What can hang from each mark:
q_317: q_941
q_912: q_944
q_722: q_941
q_944: q_912
q_47: q_941 q_944
q_941: q_47 q_161 q_317 q_612
q_117: q_161
q_161: q_117 q_941
q_503: q_317

Each row was made from one small tree. The marks that hang from a mark follow it in brackets, in the order of their numbers. Every link used is in the known rows. Write each row's tree.
Known rows:
q_503(q_317(q_941(q_47 q_161 q_612))): [ -5.5 -14.2   8.4 -17.6   9.3  53.1  32.1   9.1  34.8   3.4  -6.2   4.6
  36.9   0.7  21.2  37.5  36.2   4.3 -12.6  35.1 -18.7  -4.4]
q_161(q_117): [ -7.8   2.9 -38.3  -0.9  25.1 -20.2  26.8  -3.9  53.4   2.1  11.2  -0.7
  28.1 -20.4   5.5  16.0  34.8  23.2 -38.2 -20.2  -9.7 -48.8]
q_47(q_941(q_317 q_612) q_944(q_912)): [  9.8 -11.5 -14.8   2.8  10.6 -28.1  12.9 -11.7   1.5  33.3 -34.0 -31.9
  10.0 -14.8  -0.5  36.6  21.9  20.0 -18.8 -55.3  -0.5  -4.9]
q_117(q_161(q_941(q_47 q_612))): [-53.1  12.9   7.6 -14.7  42.6   8.7  15.5  -6.1  22.2 -15.6  -4.4  -2.2
  49.2 -17.2  18.1 -11.1  21.1  26.1 -17.4 -31.4 -15.0 -43.8]
q_722(q_941(q_161 q_317 q_612)): [ 19.5   1.4  -7.5 -30.4  41.8  -3.1  52.6   8.5  22.8  11.5 -22.7 -44.6
  20.0  -9.9  17.3  22.6  25.9  -1.8 -23.9  20.2 -15.3  12.0]
q_722(q_941(q_47 q_161 q_317)): [  5.6  11.1  -4.5 -11.6  46.8 -21.0  53.9   5.5  38.3  14.8 -14.9 -26.2
  22.6   1.4  22.6  27.4  43.9   3.3 -29.9  32.3  -1.7  -1.8]
q_117(q_161(q_941(q_47 q_317))): [-36.4  21.9   1.6 -12.8  44.5 -26.4  21.0  -8.4  39.0  -1.3  -1.0  -7.6
  32.4 -14.1  19.6   4.8  24.4  21.5 -26.8  -4.0 -15.5 -40.6]
q_941(q_47(q_944) q_161 q_317 q_612): [ -9.1  -8.1   4.1 -12.0   8.8  -5.4  29.7   5.4  11.4  34.6 -28.1 -28.5
  18.5   0.3   7.4  20.8  33.3   6.2 -19.7 -21.8  14.8   4.8]
q_161(q_941(q_47(q_944(q_912)) q_317)): [-25.1   4.5  12.2  11.5  -6.6 -48.7   3.1   2.3  20.6  37.2 -20.1 -27.5
  17.7  -5.7   4.1   5.8  16.4  24.8 -25.6 -43.3  16.5 -22.6]
q_912(q_944): [ -1.7  -8.9 -29.4  13.6   7.5 -30.8  17.2  -5.0  45.2  21.2   2.1 -13.3
  32.2   4.4  -1.9  -1.1  31.5  20.2 -40.8 -42.1   0.6 -32.2]
q_722(q_941(q_47(q_944) q_161 q_317)): [  8.5   2.6   5.4  -6.0  20.1 -35.5  50.5  10.5  28.5  23.7 -24.3 -34.0
  15.2   1.4  10.6  25.9  32.7   9.1 -27.8   6.1  12.3   0.1]
q_161(q_117 q_941(q_612)): [-34.5   9.5 -14.0 -20.0  33.4   4.7   8.8  -2.9  29.3  -8.3  -0.3 -12.5
  37.4 -29.6  10.0  -3.0  18.4  21.8 -24.3 -30.2 -17.4 -42.9]
q_941(q_47(q_944) q_161 q_317): [ -3.5  -4.6  -5.3   1.4   7.6 -33.8  32.5   4.0  32.4  37.2 -13.9 -22.8
  15.5   4.8   8.2  25.2  40.3   9.9 -26.5  -8.0  17.4  -3.1]
q_117(q_161(q_941(q_47(q_944)))): [-45.0   8.2   7.6   4.9  14.1 -31.0  15.5  -3.1  32.5  -2.8   0.7  -6.1
  38.9 -13.0   5.8  -8.0  15.7  34.3 -24.0 -45.1   1.4 -51.9]
q_503(q_317(q_941(q_161 q_612))): [ 15.1 -20.8  -4.6 -20.8   2.5  45.4  33.1   9.7  40.7   5.2  -0.1  -9.2
  29.8  -6.2  15.5  35.4  24.7   3.1 -12.9  33.2 -30.2   2.5]
q_317(q_941(q_161 q_612)): [  1.4 -21.4 -10.7 -20.0  17.4  27.1  40.5  13.2  33.6  13.3  -5.2 -25.7
  30.5  -9.5  10.8  10.7  31.1   9.6 -12.1   4.2 -18.2  -0.3]
q_503(q_317(q_941)): [ 17.2  -7.3 -26.9  -4.6  -9.4  29.1  27.9   0.3  61.0   1.7  12.5  13.0
  24.3  -6.7  18.6  30.6  26.6  16.7 -22.1  32.4 -35.8 -22.2]
q_722(q_941(q_47 q_317 q_612)): [ -3.1  19.9  -7.1 -24.2  39.1  15.7  42.3  -0.5  17.0   3.8 -32.8 -13.6
  22.0 -11.4  26.7  17.2  31.7  10.0 -21.5   5.4 -14.2 -11.1]
q_722(q_941): [  9.6   7.9 -33.9  -2.0  27.7 -11.1  45.3  -0.8  48.2  -2.0  -1.1 -10.4
  25.6  -8.1  18.3   5.6  31.8  20.0 -30.0  -0.2 -18.8 -23.3]
q_503(q_317(q_941(q_612))): [ 12.1 -10.1 -16.8 -18.9  -7.5  55.3  25.3   3.0  40.0  -0.8  -2.0   8.7
  26.3 -11.8  19.2  27.3  19.4  13.0 -14.0  19.5 -38.8 -14.8]
q_317(q_941(q_47(q_944) q_161 q_612)): [-14.8 -22.3  12.6 -10.4  -1.8  23.3  36.6  16.4  17.5  21.3 -21.1 -21.3
  31.1  -2.1   5.3  12.1  29.0  16.6 -11.4 -18.7   7.6  -3.4]
q_161(q_117 q_941(q_47 q_612)): [-55.3  16.0  -3.1 -15.6  39.9  13.9   8.5  -3.3  23.9 -10.3  -6.3   0.6
  45.1 -23.2  15.1   0.1  30.3  24.0 -21.8 -28.8  -7.4 -49.4]
q_161(q_117 q_941(q_47 q_317 q_612)): [-43.4  22.6   0.7 -27.7  43.2   5.1  10.7  -4.5  19.6   1.3 -17.0  -9.7
  31.1 -25.8  18.4  12.1  26.7  16.9 -24.3 -12.1 -10.9 -38.6]
q_47(q_941(q_161(q_117)) q_944): [ -3.5 -16.0 -26.0   8.4  36.9 -44.6  28.3  -9.5  36.6   9.8   2.0 -20.9
  25.2 -12.8  -5.2  42.4  44.2  21.2 -31.3 -28.0   2.5 -27.3]

Which tree is each row?
[-45.6  10.6  -3.7   4.6  11.2 -27.6   8.3  -1.0  35.0   2.7  -0.4  -3.6
  33.5 -18.5   3.1   2.8  24.0  32.4 -29.4 -41.4   8.4 -55.8]
q_161(q_117 q_941(q_47(q_944)))
[-27.4 -11.3   6.8  -7.1  15.6  -6.5  27.2   8.1  16.3  11.6 -14.1 -18.4
  34.9 -11.9  -4.7  22.9  32.0  17.3 -28.0 -42.1  21.9 -29.3]
q_941(q_47(q_944) q_161(q_117) q_612)
[-17.7   3.0   0.7 -24.0  45.5  -4.1  31.2   3.1  23.2  14.3 -16.7 -20.2
  27.7 -13.2   9.7  36.0  41.7   2.8 -28.4  -0.7   5.5 -19.6]
q_941(q_47 q_161(q_117) q_317 q_612)
[  1.5 -18.1 -14.7 -12.2  24.0 -10.8  43.9  13.8  55.7   6.8  12.0 -22.1
  30.9 -17.8   0.4  27.1  33.4  15.1 -29.1  11.6 -10.0 -29.4]
q_317(q_941(q_161(q_117)))
[  0.7  -3.4 -23.3 -23.0  68.3 -12.3  30.6 -11.2  20.9   7.2 -15.7 -29.1
  22.6 -21.1   9.9  53.4  44.9   4.0 -26.0   2.2 -15.8 -10.3]
q_47(q_941(q_161(q_117) q_317 q_612))
[-29.8  -4.1  -4.0 -12.5  40.7   5.8  29.6   3.8  26.7   1.6  -6.4 -10.4
  41.7 -12.8   7.9  23.7  44.5  11.1 -29.5 -18.3   7.5 -30.9]
q_941(q_47 q_161(q_117) q_612)
[-17.0   4.0   7.3 -21.4  55.1   3.8  47.8  10.7  23.3 -11.6 -16.2 -22.0
  40.7 -15.3  10.9  25.0  35.8  10.1 -29.3  -0.3   2.8 -28.1]
q_722(q_941(q_47 q_161(q_117) q_612))
[ -0.2   8.3   4.7 -26.3  48.4   6.4  50.2   7.5  17.5  11.1 -31.6 -31.7
  25.6  -4.3  22.6  26.5  36.6  -0.4 -22.2  20.1  -5.2   5.3]
q_722(q_941(q_47 q_161 q_317 q_612))
[ -8.4   5.0 -16.2   3.7  -2.4 -22.7  24.8  -4.4  32.6  31.4 -15.9  -6.3
  12.2  -1.8  11.1  15.8  35.5  20.6 -27.3 -22.7   7.5 -19.8]
q_941(q_47(q_944) q_317)
[  3.0  -4.4 -12.4 -29.0  37.8 -12.0  33.7   4.2  27.6  15.6 -10.2 -33.6
  22.7 -21.0   4.7  33.1  30.0   1.6 -30.5  -3.2  -5.6 -13.5]
q_941(q_161(q_117) q_317 q_612)
[-12.4  -9.1 -10.5   6.2 -13.5   5.9  33.6   7.7  39.3  18.5  -9.0  -0.4
  24.6  -5.2   7.8   7.4  31.1  29.9 -18.3 -19.7   0.1 -28.8]
q_317(q_941(q_47(q_944)))
[ 15.0   3.7  -1.0 -36.5  51.8 -13.7  51.2  11.2  22.9   1.1 -20.7 -44.3
  21.1 -24.3   8.3  35.6  21.7  -0.2 -31.8  12.6 -10.4 -10.6]
q_722(q_941(q_161(q_117) q_317 q_612))
[ -3.1 -19.7  -4.7 -25.6  26.3  15.6  40.7  16.3  34.6   2.6  -2.6 -27.2
  33.4 -22.9   0.9  23.0  25.2  10.1 -22.9   0.9 -13.0 -21.4]
q_317(q_941(q_161(q_117) q_612))
[  2.0  22.7 -16.2 -10.5  37.4 -10.8  45.8  -2.3  38.9   8.4 -19.1  -9.7
  19.6  -5.2  26.1  19.3  37.3  14.2 -29.7  18.5 -12.2 -18.7]
q_722(q_941(q_47 q_317))
[  3.5 -29.5 -16.4  26.0  15.1 -57.6  21.1  -6.1  28.3  32.3  -6.1 -32.2
  23.4   2.2  -7.2  33.5  37.0  21.6 -26.9 -44.7  13.1  -6.6]
q_47(q_941(q_161) q_944(q_912))
[-26.0  -2.1 -13.2   1.3  38.9 -22.6  32.5   1.7  49.1   6.1   8.2  -4.0
  38.6  -5.9   7.0  26.3  52.2  15.1 -36.5  -4.5   9.5 -39.0]
q_941(q_47 q_161(q_117))
[-33.0  12.6   5.7 -14.1   7.3   2.5   7.7  -1.4   7.9  20.1 -29.1 -18.6
  21.7 -11.6  16.1  -1.8  19.1  19.1 -12.8 -32.4  -1.5 -13.8]
q_161(q_941(q_47(q_944) q_317 q_612))
[-21.2  13.9 -11.3 -31.2  36.1  -3.8  11.2  -2.7  24.5   2.4  -9.1 -23.4
  24.1 -32.0  13.6   9.6  15.4  14.4 -25.0 -14.1 -20.4 -31.3]
q_161(q_117 q_941(q_317 q_612))
[ -9.9  -5.2  10.2  -8.4  18.5   0.7  45.5  11.9  11.9   7.7 -28.5 -28.5
  32.1  -1.2   8.2  11.3  26.7  12.8 -19.5 -20.6  12.8  -5.1]
q_722(q_941(q_47(q_944) q_161 q_612))
[  2.0   5.3 -40.1 -15.5  49.5   7.8  22.8 -22.6  20.4  12.0 -19.9 -11.2
  17.4 -14.0  23.4  31.8  45.1  12.8 -16.9  -7.0 -30.0  -4.4]
q_47(q_941(q_317 q_612))
[-33.8   6.0  -6.0 -18.3  37.3   1.2  16.1  -4.9  28.0 -15.9   1.0 -14.5
  43.0 -24.1  12.2 -11.8   8.6  23.0 -19.5 -32.7 -25.2 -38.2]
q_117(q_161(q_941(q_612)))
[ 19.4 -19.4 -13.3  -7.6   1.0  18.7  35.6   8.6  61.9   9.6  13.6  -4.5
  27.2   1.8  15.6  38.0  32.5   6.3 -21.0  46.8 -27.8  -6.2]
q_503(q_317(q_941(q_161)))
[-22.2  -8.9  -4.0   7.1  12.9 -34.4  30.0   6.5  38.9  15.9  -1.2 -13.6
  31.1  -7.1  -4.7  25.1  38.5  19.2 -35.5 -29.5  24.7 -37.2]
q_941(q_47(q_944) q_161(q_117))
[  5.5  -2.0 -30.9  -9.8  23.4  -5.0  19.5 -17.6   9.6  19.9 -27.0 -18.4
  10.3 -14.0  10.7  31.0  31.8  17.8 -15.3 -33.2 -14.8  -3.0]
q_47(q_941(q_317 q_612) q_944)
[ -4.5 -18.2 -18.5  14.7   8.7 -19.3   9.7 -11.6   6.7  21.6 -22.3 -21.1
  22.6 -11.4  -2.5  22.7  24.6  27.4 -17.3 -71.4   1.4 -16.0]
q_47(q_941(q_612) q_944(q_912))
[-12.8   4.8  -9.0 -10.1  42.4 -29.8  35.0   1.1  43.4  17.8  -3.3 -14.8
  25.9  -9.7  10.2  37.6  49.2   7.1 -36.8  11.9   7.0 -27.0]
q_941(q_47 q_161(q_117) q_317)
[  0.8  13.4   0.3 -18.9  57.6 -31.8  52.5   8.7  39.0   3.7 -13.6 -26.6
  24.0 -12.0  13.2  41.0  39.8   6.1 -38.9  27.8   2.3 -25.7]
q_722(q_941(q_47 q_161(q_117) q_317))
[-15.1 -18.6   8.3  -1.9   4.3 -15.4  39.3  16.9  40.3  13.9  -4.7 -19.1
  30.1 -10.5  -5.8  28.8  31.1  22.1 -27.0 -10.4  13.6 -35.1]
q_317(q_941(q_47(q_944) q_161(q_117)))
[ -9.5  -3.3   0.9  -4.2  15.3 -43.4  32.7   6.1  33.3  26.3 -12.4 -23.8
  18.6  -9.4  -2.4  38.2  36.0  11.1 -35.6 -14.0  21.9 -25.0]
q_941(q_47(q_944) q_161(q_117) q_317)
[-48.8  15.6  -3.1  -1.5  41.9 -17.8  18.5  -7.8  43.9 -11.3   8.3   2.8
  46.4 -12.7  17.8  -7.6  27.4  28.7 -25.1 -18.5 -12.4 -51.9]
q_117(q_161(q_941(q_47)))
[ -4.0   0.5 -13.3  -2.0  -2.9  37.2  27.5  -0.2  56.0   1.4   4.6  25.2
  31.2   0.0  24.8  31.6  38.2  18.5 -20.5  33.9 -26.2 -29.6]
q_503(q_317(q_941(q_47)))
[-43.0  -4.7  17.1   7.9  -7.9 -12.7  -2.7   5.1   4.1  22.0 -22.7 -22.2
  34.1 -10.5   2.0 -10.9  12.6  29.0 -17.4 -70.9  16.3 -28.3]
q_161(q_941(q_47(q_944(q_912)) q_612))
[  6.0  14.8  -6.3  -5.0  10.6 -24.8  44.0   3.1  27.6  16.6 -27.2 -17.6
  12.2  -6.3  14.2  19.3  26.0  18.9 -28.2  -6.9   3.5 -16.8]
q_722(q_941(q_47(q_944) q_317))
